Each row was made from one small tree. Brackets hold a mark, then the marks that hang from it, in the order of their numbers. Every link used is in the known rows. Write each row's tree.
Known rows:
[Z334 [Z594 Z54 Z414]]: [-3.20 -1.02 -2.55  1.50  3.24  1.15  2.81 -0.11 -0.41 -3.46 -0.15  3.84
  1.96  1.27  1.45 -1.91  2.03  1.55 -0.23 -1.32  1.12  4.51]
[Z928 Z292]: [ 0.48  0.97  0.11 -0.15 -1.82  2.48 -0.15  0.20 -1.68  0.13 -1.97 -0.42
 -1.33 -0.82  0.87  0.03 -2.00 -0.77  1.72 -0.47 -1.73  0.26]
[Z334 [Z594 [Z54 Z543] Z414]]: [-3.69 -2.47 -1.80  2.93  3.21 -1.23  1.74  0.62  1.27 -3.33  0.52  1.53
  1.92  0.46  0.26 -1.03  1.47  2.61  0.23 -1.25  1.35  3.77]
[Z543 Z928]: [ 0.14 -0.93  1.89  1.23 -0.58  0.81  0.20 -0.20  0.05  0.44  0.11  0.96
 -0.87 -0.51 -0.82 -1.62  2.15 -0.08 -0.20 -0.39 -0.72  0.34]
[Z543 Z54 [Z928 Z292]]: [-0.50 -0.12  2.12  2.42 -3.11  1.83  0.38  1.06 -3.98  1.48 -0.52 -0.83
 -1.51 -0.85 -1.16 -2.31  1.24 -0.23  1.63 -1.21 -2.73  2.31]
[Z594 Z54 Z414]: [-2.66 -0.83 -2.00  0.48  2.07  2.25  2.08  0.73 -0.38 -3.93 -2.31  2.34
  2.33  2.09 -0.46  0.05  2.40  1.18 -0.98  0.30  0.90  3.39]
[Z54 [Z292 Z928] [Z594 Z414] Z794]: [-0.77 -2.53  4.07  1.19  3.02 -0.27 -1.82  5.31  4.39 -3.76 -2.10  0.18
  1.72 -5.68 -2.81  3.19 -3.30 -4.00 -0.01  2.27 -2.65  1.40]
[Z54 Z543 [Z594 Z334] Z794]: [ 0.18 -4.24  3.14  0.90  0.04 -3.21 -1.34  3.72 -0.35 -2.33 -0.56 -0.87
  1.34 -4.42 -4.34  1.35 -1.85  0.48  3.34  1.51  1.06  2.16]
[Z594 Z54 Z334 Z414]: [-2.35 -2.06 -3.24  0.39  1.77  3.21  2.72  1.42 -2.88 -3.50 -2.23  4.64
  3.27  1.66 -1.67 -0.79  4.35  0.46 -0.29  0.26  2.15  5.49]
[Z334 [Z594 [Z54 [Z543 Z928]]]]: [-1.82 -2.39  1.53  3.44  0.69 -1.71  0.44 -0.68  1.38 -0.39  1.78  1.11
 -0.53 -0.35 -0.09 -3.07  3.30  2.73  1.29 -1.89  0.92  2.55]
[Z54 Z292 Z543 Z794]: [-0.86 -2.63  3.98 -0.25 -0.38 -3.52 -2.06  4.34  1.69 -1.47 -0.16 -3.03
  0.26 -3.24 -0.89  2.66 -3.90 -2.46  1.18  1.71 -1.48  0.96]
[Z543 [Z54 Z794] Z928]: [-1.42 -2.45  3.93  1.53 -2.38 -0.19  0.43  1.61 -2.94 -0.34  0.84 -0.83
  0.62 -1.32 -2.61 -0.97  0.80 -0.21  0.33 -0.31 -1.40  3.72]
[Z594 [Z54 Z292 Z794] Z334]: [-1.51 -2.59  1.22 -1.12 -0.33  0.36 -0.08  3.80 -3.98 -2.32 -1.54  2.63
  2.13 -1.23 -1.48  1.03  0.57 -2.34  1.84  1.38  0.74  5.67]
[Z543 [Z928 Z292]]: [ 0.74  0.19  1.97  1.10 -2.72  3.44  0.18 -0.14 -1.14  0.44 -2.06  0.10
 -2.52 -1.40  0.02 -1.13  0.28 -0.96  1.33 -0.55 -2.46  0.36]
[Z594 [Z54 [Z292 Z928] Z543] Z334]: [-0.86 -2.50  0.23  2.32  1.76 -1.07 -2.08  3.40  0.89  0.45  0.86  0.80
  2.00 -2.60 -2.96  0.62  2.92 -2.03  0.87  0.87  0.37  3.91]
[Z543 [Z54 Z594 Z794] [Z928 Z292]]: [-0.43 -1.71  5.85  1.98 -2.70  0.65 -1.13  2.83 -3.16 -1.34 -1.77 -1.83
 -1.31 -4.22 -3.39 -0.80 -1.63 -0.05  3.81 -0.06 -2.59  2.86]
[Z334 Z594]: [-0.70 -0.27 -0.54  1.16  1.13 -1.33  1.36 -1.02 -0.06  0.82  2.26  1.60
 -0.39 -0.37  2.01 -1.61 -0.22  0.80  0.84 -1.71  0.78  1.04]
[Z54 Z292]: [-0.40  0.40  1.33 -0.32  0.39 -1.06 -1.22  2.51  0.58  0.70 -0.10 -0.11
 -0.57 -0.85  0.99  0.27 -1.09 -2.58  0.25  0.89 -1.15 -0.06]
[Z594 [Z54 Z292 Z543] Z334 Z414]: [-3.06 -3.24 -1.18  1.50  2.83 -0.52  0.39  4.88 -0.42 -3.05 -1.63  2.12
  2.83 -0.32 -1.81  0.15  2.89 -1.00  0.62  1.53  1.22  5.08]

Which tree is each row?
[-2.34 -4.10  1.07  1.33  1.16 -0.72  1.73  4.60 -3.97 -3.91 -1.24  1.49
  3.34 -2.39 -4.78 -0.15  0.14  0.04  1.97  0.89  0.84  6.03]  [Z543 [Z54 [Z594 Z334 Z414] Z794]]
[-1.50 -3.40  2.40 -0.20  2.26 -0.49  0.51  6.34 -0.97 -4.25 -2.78  2.40
  2.21 -3.79 -2.94  1.60 -1.83 -3.20  2.06  2.69 -0.16  3.76]  [Z54 Z292 [Z594 Z334 Z414] Z794]
[-0.42 -3.45  7.75  1.50  0.40 -4.17 -3.69  5.06  3.62 -1.90 -0.83 -2.51
 -1.28 -5.60 -2.95  1.01 -2.55 -1.49  2.43  1.90 -2.21  0.08]  [Z54 Z292 [Z543 Z928] Z594 Z794]
[-1.83 -2.29  3.80 -0.45  2.60 -0.60 -1.01  5.48  2.16 -4.73 -3.00  0.15
  1.18 -3.84 -1.46  2.37 -3.53 -2.58  1.06  2.52 -1.81  1.39]  [Z54 Z292 [Z594 Z414] Z794]
[-1.95 -3.82  2.26  0.22 -0.01 -1.99 -1.02  4.68 -2.40 -2.35 -0.72  0.18
  2.21 -1.90 -2.25  1.28 -0.08 -1.45  2.39  1.75  0.70  5.40]  [Z594 [Z54 Z292 Z543 Z794] Z334]
[-0.84 -1.83  5.55  1.82  0.64 -3.01 -3.01  4.80  1.24 -0.69  0.98 -2.52
  1.06 -5.64 -3.68  1.70 -2.61 -3.18  1.53  1.37 -2.39  2.09]  [Z543 [Z54 [Z292 Z928] Z594 Z794]]
[-0.88 -1.44  2.87  0.06  0.42  0.37 -2.36  2.35  0.62 -1.87 -0.91  0.54
  1.86 -3.08 -1.29  2.55 -0.66 -3.33  0.09  1.42 -1.70  3.41]  [Z594 [Z54 [Z292 Z928] Z794]]
[-1.18 -2.01  0.45  0.71  3.78 -0.90  0.08  5.41  0.44 -2.57 -1.75  2.81
  1.30 -2.35 -2.32 -0.02  0.26 -2.35  1.39  2.34  0.30  2.29]  [Z54 Z292 [Z594 Z334 Z414]]
[-2.34 -1.87  0.85  1.91  2.77 -1.83  0.33  6.32 -1.86 -1.82 -0.28  1.74
  2.32 -1.95 -3.38 -1.41  1.39 -1.69  1.66  1.37  0.57  4.20]  [Z543 [Z54 Z292 [Z594 Z334 Z414]]]
[-0.92 -3.06  3.98  1.36 -3.05  1.94 -1.39  1.02 -1.80 -2.78 -3.01 -1.16
 -0.66 -2.35 -2.27  0.95 -0.73  0.18  2.54  0.14 -1.83  3.71]  [Z594 [Z54 [Z543 [Z928 Z292]] Z794]]
[ 0.71 -2.95  6.56  1.57 -2.38 -0.19 -2.46  2.60  1.21 -2.19 -2.97 -2.95
 -2.07 -5.75 -3.16  0.90 -3.58  0.00  3.96  1.08 -2.64  0.26]  [Z54 [Z543 [Z928 Z292]] Z594 Z794]
[-3.25 -2.64 -0.70  0.72  1.93  1.00  2.78  0.53 -1.48 -5.09 -1.09  3.58
  2.71  0.08  0.74  0.15 -0.13  0.85  0.11 -0.77  0.75  5.88]  [Z334 [Z594 [Z54 Z794] Z414]]
[-1.98 -3.31  5.20  1.11 -0.61 -1.90 -1.91  3.41  0.89 -2.33 -0.93 -1.17
  0.18 -2.42 -1.64  1.06  0.23 -1.20  1.22  1.17 -1.41  3.38]  [Z594 [Z54 Z292 [Z543 Z928] Z794]]
[-0.92 -1.11  3.69  2.83  0.34 -1.99 -1.00  1.66 -0.11 -0.07  1.35 -0.95
 -0.69 -2.00 -2.89 -2.60  2.27  1.37  1.40 -0.50 -0.79  0.77]  [Z543 [Z54 Z594] Z928]
[ 0.39 -1.31  2.81  2.50 -2.47  1.02 -1.01  0.77  0.62  0.92 -1.17 -2.16
 -2.36 -2.21 -1.27 -0.62 -0.48  0.12  2.08 -0.17 -2.37  0.29]  [Z54 [Z543 [Z928 Z292]]]
[-1.22 -2.30  3.89  0.67 -0.06 -3.34 -1.05  5.89 -3.60 -1.21  0.42 -0.03
  1.63 -3.78 -3.64  0.11 -1.17 -2.14  3.55  1.76  0.01  4.65]  [Z543 [Z54 Z292 [Z594 Z334] Z794]]
[-0.61 -2.00  2.41  3.00 -0.06 -1.08  0.14  2.42 -3.20  0.60  1.18  1.25
  0.50 -2.19 -4.65 -3.66  4.04  1.11  2.21 -0.34  0.78  3.40]  [Z543 [Z54 [Z594 Z334]] Z928]
[-1.21 -4.20  0.69  0.30 -0.89 -0.88  0.10  2.10 -3.29 -3.21 -0.82  0.63
  2.63 -1.26 -3.18  1.09  0.91  1.11  2.12  0.79  1.59  5.35]  [Z594 [Z54 Z543 Z794] Z334]
[ 0.30 -2.37  3.75 -0.60  0.50 -2.00 -1.70  5.23 -1.28 -1.81 -1.47  1.23
  0.82 -4.32 -2.31  1.08 -2.21 -2.83  3.02  2.06 -0.18  2.40]  [Z54 Z292 [Z594 Z334] Z794]
[-2.27 -2.52 -0.55  2.42  2.09 -0.52  1.40  3.86 -2.74 -2.40 -0.35  1.87
  2.80 -0.89 -3.97 -1.90  2.57  0.81  1.17  0.27  1.46  4.24]  [Z543 [Z54 [Z594 Z334 Z414]]]
[-0.15 -2.74  2.74  1.21  1.73 -4.59 -3.00  5.05  1.69 -0.24  0.23 -0.79
 -0.04 -3.95 -2.78 -0.08 -0.61 -0.94  3.23  2.00  0.69  0.50]  [Z54 Z292 Z543 [Z594 Z334]]
[-0.86 -2.05 -0.69  0.94  2.78  0.81  1.49  3.03 -0.33 -3.28 -2.04  2.80
  1.92 -1.39 -3.20 -0.71  1.26 -0.03  1.05  1.26  1.41  2.31]  [Z54 [Z594 Z334 Z414]]
[-1.57 -0.07  3.37  1.34  1.35 -4.11 -2.59  4.17  0.02 -0.02  1.13 -1.61
 -0.22 -2.73 -1.47 -0.78 -1.08 -0.86  2.03  0.88 -0.92  0.59]  [Z543 [Z54 Z292 Z594]]
[-1.29 -2.70  5.62  1.70 -1.29 -1.64 -0.74  2.54 -1.26 -1.28  0.30 -1.15
  0.07 -3.47 -3.91 -1.16  0.06  0.62  1.83  0.22 -1.34  2.47]  [Z543 [Z54 Z594 Z794] Z928]
[-2.77 -5.02 -0.86  0.68  1.14  0.97  2.05  3.21 -2.78 -5.16 -2.49  1.92
  3.98 -0.58 -3.35  1.42  1.51  0.70  0.72  1.31  1.81  6.78]  [Z594 [Z54 Z543 Z794] Z334 Z414]
[-0.58 -3.78  4.36  2.17 -1.32 -1.04  0.24  3.54 -3.88 -1.10  0.45  1.04
  1.08 -3.73 -5.32 -1.96  1.62  0.17  2.41  0.29  0.09  4.71]  [Z543 [Z54 [Z594 Z334] Z794] Z928]
